What can hang from each mark
Z432: Z89 Z176 Z451 Z584 Z763
Z584: Z176 Z451 Z763
Z89: Z451 Z584
Z763: Z451 Z584
Z176: Z432
Z451: Z89 Z432 Z584 Z763

Each row was made from one small tree. The marks that hang from a mark follow it in brackets, in the order of their numbers. Every link used is in the known rows. Write each row's tree.
Known rows
Z432{Z176}: [-0.08 -0.74  0.33 -0.88  0.57  0.27 -1.12  0.15 -0.10 -0.33 -1.33  0.74
  0.36  0.34 -0.73 -0.75  1.02 -0.80  0.45  0.57 -0.53  0.19  0.46  0.48]
Z432{Z89 Z176 Z584 Z763{Z451}}: [-1.38  0.00 -0.10  0.60  0.56 -1.63 -1.59  1.09 -4.71 -0.65  0.41 -2.03
 -0.73  2.99  1.12  3.82  2.96 -0.29  1.82  0.22 -1.21 -1.62  0.14  2.32]
Z176{Z432{Z89 Z584}}: [ 0.47 -0.98  0.33  1.03  0.17 -0.61 -1.77  1.99 -2.56 -0.86  0.19 -1.88
  0.15  0.06  0.40 -0.77  0.15 -0.89  0.91  0.54 -0.47 -0.22 -0.59 -0.22]
Z451{Z763}: [ 0.70 -1.24 -0.23 -0.04 -0.42  0.76  0.62 -1.35  3.81  0.86 -0.99  1.07
  0.21 -1.27 -0.93 -0.65 -0.26  0.54 -1.64  0.03  0.23  0.38  0.23 -0.71]
Z176{Z432}: [ 0.70 -0.52  0.60  0.81 -0.05 -0.24 -1.15  1.06 -0.04 -0.57 -0.74 -0.36
  1.11 -1.04 -0.56 -2.58 -0.47 -1.36 -0.54  0.61 -0.10  0.17 -0.06 -0.40]
Z432{Z89{Z451 Z584}}: [ 0.74 -0.95 -0.90 -0.08 -0.16 -0.38  0.12  1.27 -1.65 -0.63  0.20 -0.20
 -1.06  0.63  0.08  0.89  0.54  1.30  0.51 -0.32 -0.73  0.25 -0.90 -1.54]
Z432{Z89{Z451} Z176 Z584 Z763}: [-1.29  0.22 -0.29  0.16  0.42 -1.35 -1.80  1.40 -4.37 -0.83 -0.23 -2.05
 -1.30  2.98  1.47  4.39  2.94  0.66  1.91 -0.13 -1.38 -1.18 -0.19  1.52]
Z89{Z584}: [ 1.46 -0.98 -0.67 -1.23 -0.32  0.62  0.24  0.10  0.45 -0.87 -0.74  0.25
  0.04 -0.30 -0.44 -1.10 -1.04 -0.83  0.63  0.47 -0.28  0.62 -0.79 -1.31]
Z763{Z451{Z432}}: [ 0.73 -1.13  0.36  0.63 -0.07 -0.59  1.37 -0.60  1.61  1.09 -0.01  1.49
  0.52 -0.46 -1.57 -1.90 -0.52 -0.36 -0.87  0.15  0.20 -0.32  0.12  0.29]
Z176{Z432{Z89 Z451 Z584 Z763}}: [-0.38  0.58 -0.18  1.46  0.25 -0.76 -1.96  2.40 -4.37 -1.56  0.12 -2.46
  0.06  1.15  1.47  1.40  0.71 -0.49  1.33  0.03 -0.78 -0.71  0.13  1.11]
Z584{Z176{Z432} Z451{Z89}}: [-1.74  0.55  1.33  1.10  0.81  1.09 -1.31 -0.23  0.15  0.25  0.29 -0.67
  0.98 -0.96  0.46 -2.51 -1.20  0.33  0.75 -0.17  0.68  0.87  0.94  0.39]
Z763{Z584{Z176{Z432{Z451{Z89}}}}}: [ 0.09  0.84  0.09 -0.38  0.63 -0.66  0.09  0.18  0.01 -0.55  0.43 -0.42
  0.45 -1.10  0.67 -1.39  1.08 -1.28 -0.01  0.15  0.45  1.02 -0.18 -1.05]
Z763{Z451{Z89} Z584{Z176{Z432}}}: [-0.33  1.24  0.44  0.60  0.25 -2.07  1.62 -0.58  1.42  0.71  1.53  0.01
  0.38 -1.62  0.00 -1.74  1.45 -1.35 -1.07  0.20  0.97  0.31 -0.34 -0.94]
Z451{Z89 Z763}: [ 0.21 -0.81 -0.20 -0.52 -0.63  1.13  1.26 -1.92  5.66  2.22  0.06  0.75
 -0.51 -1.81 -0.59  0.06 -1.19  0.94 -2.44 -0.24  0.83  0.31  0.54 -1.23]
Z763{Z451{Z89 Z432 Z584{Z176}}}: [ 0.51  0.94  0.86 -1.00 -0.17  0.45  2.22 -1.75  3.61  1.82  0.52  0.93
 -0.21 -1.06 -0.98 -1.97 -1.55 -0.17 -0.91 -0.20  0.90 -0.37  0.23  0.55]
Z176{Z432{Z584}}: [ 0.69 -0.63  0.51  0.78 -0.15 -0.54 -1.29  1.15 -0.58 -0.72 -0.50 -1.10
  0.81 -0.66 -0.06 -2.03 -0.37 -1.49  0.57  0.83 -0.12 -0.01 -0.53 -0.16]
Z89{Z451 Z584}: [ 1.15  0.02 -0.72 -0.55 -0.71 -0.43  1.35  0.20  1.39 -0.66 -0.86  0.91
 -0.63 -0.52 -0.55 -0.63 -0.28  0.67  0.22 -0.07 -0.30  0.53 -1.37 -2.06]
Z584{Z763}: [-0.44 -1.21 -0.38  0.27 -0.72  0.89 -1.11 -0.47 -0.62 -0.36  0.53  1.07
  1.37 -0.01 -0.33 -0.12 -1.11  0.68 -1.20  0.28  0.80  1.03  0.25 -0.02]
Z89{Z451{Z432} Z584}: [ 1.59  0.07 -0.34 -1.24 -0.49  0.29  1.71  0.09  1.87 -0.04 -0.92  1.16
 -1.22 -0.65 -0.63 -0.43 -1.32  0.35  0.31 -0.28 -0.11  0.31 -1.36 -2.10]
Z584{Z176 Z451 Z763}: [-2.55 -0.10  0.58  1.12  0.26  1.86 -2.00 -0.99 -1.76 -0.63  0.88  0.65
  1.78  0.23  0.54 -0.86 -1.30  1.69  0.62 -0.24  1.17  1.70  0.95  1.03]
Z763{Z451{Z432{Z89{Z584}}}}: [ 0.87 -1.03  0.04  0.37  0.06 -0.46  1.26  0.01  0.15  0.70  0.50  0.84
 -0.26 -0.02 -1.07 -0.73 -0.47 -0.17 -0.28 -0.01 -0.05 -0.47 -0.24 -0.20]
Z451{Z89 Z584 Z763}: [ 1.06  1.18 -0.15 -2.37 -1.17  2.05  1.94 -2.64  6.83  2.01 -0.06  1.07
 -0.43 -2.38 -0.33 -0.12 -2.10  0.73 -2.42 -0.28  1.07  0.19  0.20 -1.17]
Z176{Z432{Z89 Z451 Z763}}: [-0.32  0.74 -0.13  1.48  0.36 -0.48 -1.81  2.31 -3.81 -1.43 -0.04 -1.70
  0.40  0.71  1.02  0.85  0.65 -0.37  0.22 -0.18 -0.73 -0.56  0.62  0.92]
Z763{Z451}: [ 0.32 -1.17  0.00  1.30 -0.26 -1.29  1.00 -0.48  1.19  0.49  0.04  1.31
  1.06 -0.36 -1.47 -2.00  0.52 -0.07 -0.93  0.37  0.02 -0.12  0.15  0.38]

Write each row's tree
[-0.73  0.07 -0.51  0.88  0.51 -1.81 -0.29  0.50 -3.53 -0.44  1.26 -1.41
  0.18  1.64  1.08  2.20  2.75 -0.13 -0.34 -0.30 -0.52 -0.50  0.25  1.03] | Z432{Z89 Z763{Z451 Z584{Z176}}}
[ 0.45 -0.78  0.38  0.26 -0.13 -0.32  1.83 -1.01  2.89  2.02  0.71  1.32
  0.01 -0.86 -1.39 -1.37 -1.17 -0.06 -1.42 -0.03  0.65 -0.40  0.37 -0.02] | Z763{Z451{Z89 Z432}}
[ 0.34  0.41 -0.88 -0.33 -1.21  0.06  0.87  0.00  0.43 -0.85  0.02  1.10
 -0.37 -0.41 -0.14  0.53 -0.88  1.20 -0.32 -0.12  0.39  0.85 -1.36 -2.08] | Z89{Z451 Z584{Z763}}
[-1.24 -0.33  1.19 -0.18  1.09  2.09 -0.46 -1.20  1.19  1.22  0.28  0.31
  0.31 -0.44  0.12 -1.75 -2.17  0.88  0.89 -0.53  0.74  0.95  1.18  0.62] | Z584{Z176 Z451{Z89 Z432}}
[-0.25 -0.69 -0.34  1.19 -0.43 -1.61 -0.17 -0.40 -1.02 -0.12  0.03 -1.08
  0.75  1.48  0.22  0.95  0.94 -0.51  0.48  0.46 -0.46 -0.93 -0.02  1.97] | Z432{Z584 Z763{Z451}}
[-0.31 -0.35  0.40 -0.30  0.36  1.95 -0.38 -1.05  2.05  0.88 -0.70  2.04
  0.52 -0.97 -0.39 -0.16 -1.43  0.72 -0.05 -0.22  0.26  0.46  0.72 -0.44] | Z584{Z451{Z432{Z176} Z763}}
[-0.02 -0.18  0.09  0.40 -0.26 -0.71  1.64 -0.92  2.27  1.03  0.70  0.52
 -0.04 -0.69 -0.87 -1.53 -0.33 -0.08 -0.62  0.12  0.48 -0.07 -0.06 -0.23] | Z763{Z451{Z89{Z584{Z176}}}}
[-0.45  0.92 -0.19 -0.28 -0.64  0.31  0.64 -0.30  0.29 -0.92 -0.15  0.43
 -0.78 -0.17  0.09 -0.06 -0.47  1.24  0.43 -0.32  0.57  1.01 -1.19 -1.23] | Z89{Z451 Z584{Z176 Z763}}
[-1.32  0.67  0.17  0.02  0.07 -1.39 -0.61 -0.41 -0.96  0.28 -0.09 -1.07
 -0.18  1.69  0.60  2.31  1.71 -0.96  0.97  0.50 -0.45 -1.36  0.35  2.13] | Z432{Z176 Z584 Z763{Z451{Z89}}}
[-1.28  2.41 -0.80 -1.13  0.68 -0.44 -0.48  0.33 -1.71 -0.59 -0.06  0.00
 -0.17  0.96  1.57  3.31  2.09 -0.66  0.24 -0.27 -0.34 -0.27  1.18  0.78] | Z432{Z176 Z451{Z89} Z763{Z584}}
[ 0.63 -0.19 -0.54 -0.73 -0.79  0.78  0.54 -0.33 -0.10 -0.59  0.47  1.01
  0.10 -0.30 -0.35  0.00 -1.75 -0.34 -0.13  0.28  0.61  0.51 -0.83 -1.13] | Z89{Z584{Z763{Z451{Z432}}}}
[ 0.83  1.23  0.52 -1.77 -0.47  1.88  1.15 -2.35  4.94  0.55 -1.28  0.53
 -0.13 -1.55 -0.39 -1.47 -0.77  0.38 -0.86 -0.18  0.60  0.47  0.03  0.17] | Z451{Z584{Z176} Z763}
[ 0.47 -0.44  0.29 -0.09  0.35 -0.42  0.84  0.20 -0.25  0.56  0.21  0.93
 -0.55  0.23 -0.97 -0.33  0.20 -0.48  0.17  0.06 -0.18 -0.66 -0.18  0.07] | Z763{Z451{Z432{Z89{Z584} Z176}}}
[-1.01  0.41 -0.63 -0.02  0.84  0.23 -1.17  1.35 -2.70 -0.75 -0.11 -0.86
 -1.88  1.43  1.28  3.52  2.22  1.16  2.65 -0.30 -0.86 -0.42  0.19  0.50] | Z432{Z89 Z176 Z451{Z763} Z584}
[ 0.86  1.35  0.60 -1.23 -0.52  1.02  2.18 -1.69  5.04  1.17 -1.28  1.44
 -1.03 -1.48 -0.77 -0.91 -0.93  1.42 -1.08 -0.75  0.57  0.17 -0.49 -0.66] | Z89{Z451{Z432 Z584{Z176} Z763}}
[-1.06  0.60  0.30  0.28  0.30 -1.11 -0.66 -0.23 -1.06 -0.23 -0.93  0.17
  0.61  1.38 -0.25  1.11  2.05 -0.96 -0.24  0.34 -0.71 -1.08  0.86  2.16] | Z432{Z176 Z763{Z451}}
[-0.92 -0.18 -0.60  0.37  0.77 -0.47 -1.54  0.69 -4.34 -0.90  1.04 -1.41
  0.55  1.72  1.75  2.45  1.85  0.28  0.34 -0.40 -0.64  0.19  0.50  0.73] | Z432{Z89 Z763{Z584{Z176 Z451}}}
[ 0.29 -0.81 -1.01 -0.37  0.02  0.08 -1.17  1.05 -3.59 -1.13  0.12 -1.71
 -0.38  2.02  1.06  2.72  0.49  0.01  0.45 -0.17 -1.08 -0.46 -0.02  0.47] | Z432{Z89{Z584} Z763}
[ 0.70  0.45  0.71 -0.51  0.16  0.16  1.40 -0.75  1.03  0.79  0.32  0.66
 -0.17 -0.20 -0.83 -1.51 -0.52 -0.07 -0.12 -0.21  0.27 -0.45 -0.05  0.87] | Z763{Z451{Z432{Z89} Z584{Z176}}}
[ 0.14  0.15 -0.01  1.34  0.42 -0.27 -1.45  2.35 -2.92 -1.19 -0.01 -0.85
  0.28 -0.11  0.39 -0.61  0.33 -0.18  0.43 -0.04 -0.50  0.00  0.23 -0.15] | Z176{Z432{Z89 Z451}}
[ 0.07  0.76 -0.29  0.84  0.04  0.21 -1.41  2.40 -3.51 -1.76  0.41 -1.02
 -0.07 -0.16  0.85  0.18 -0.39 -0.26  0.69 -0.03 -0.20  0.17 -0.27 -0.75] | Z176{Z432{Z89{Z584{Z763}} Z451}}
[ 0.96 -0.16 -0.05 -2.25 -0.19  1.62  0.83 -0.82  1.97  1.34  0.17 -0.31
 -1.06 -0.16  0.28  1.20 -2.85 -0.83 -0.62 -0.28  0.35 -0.36  0.19 -0.60] | Z451{Z89{Z584} Z432{Z763}}
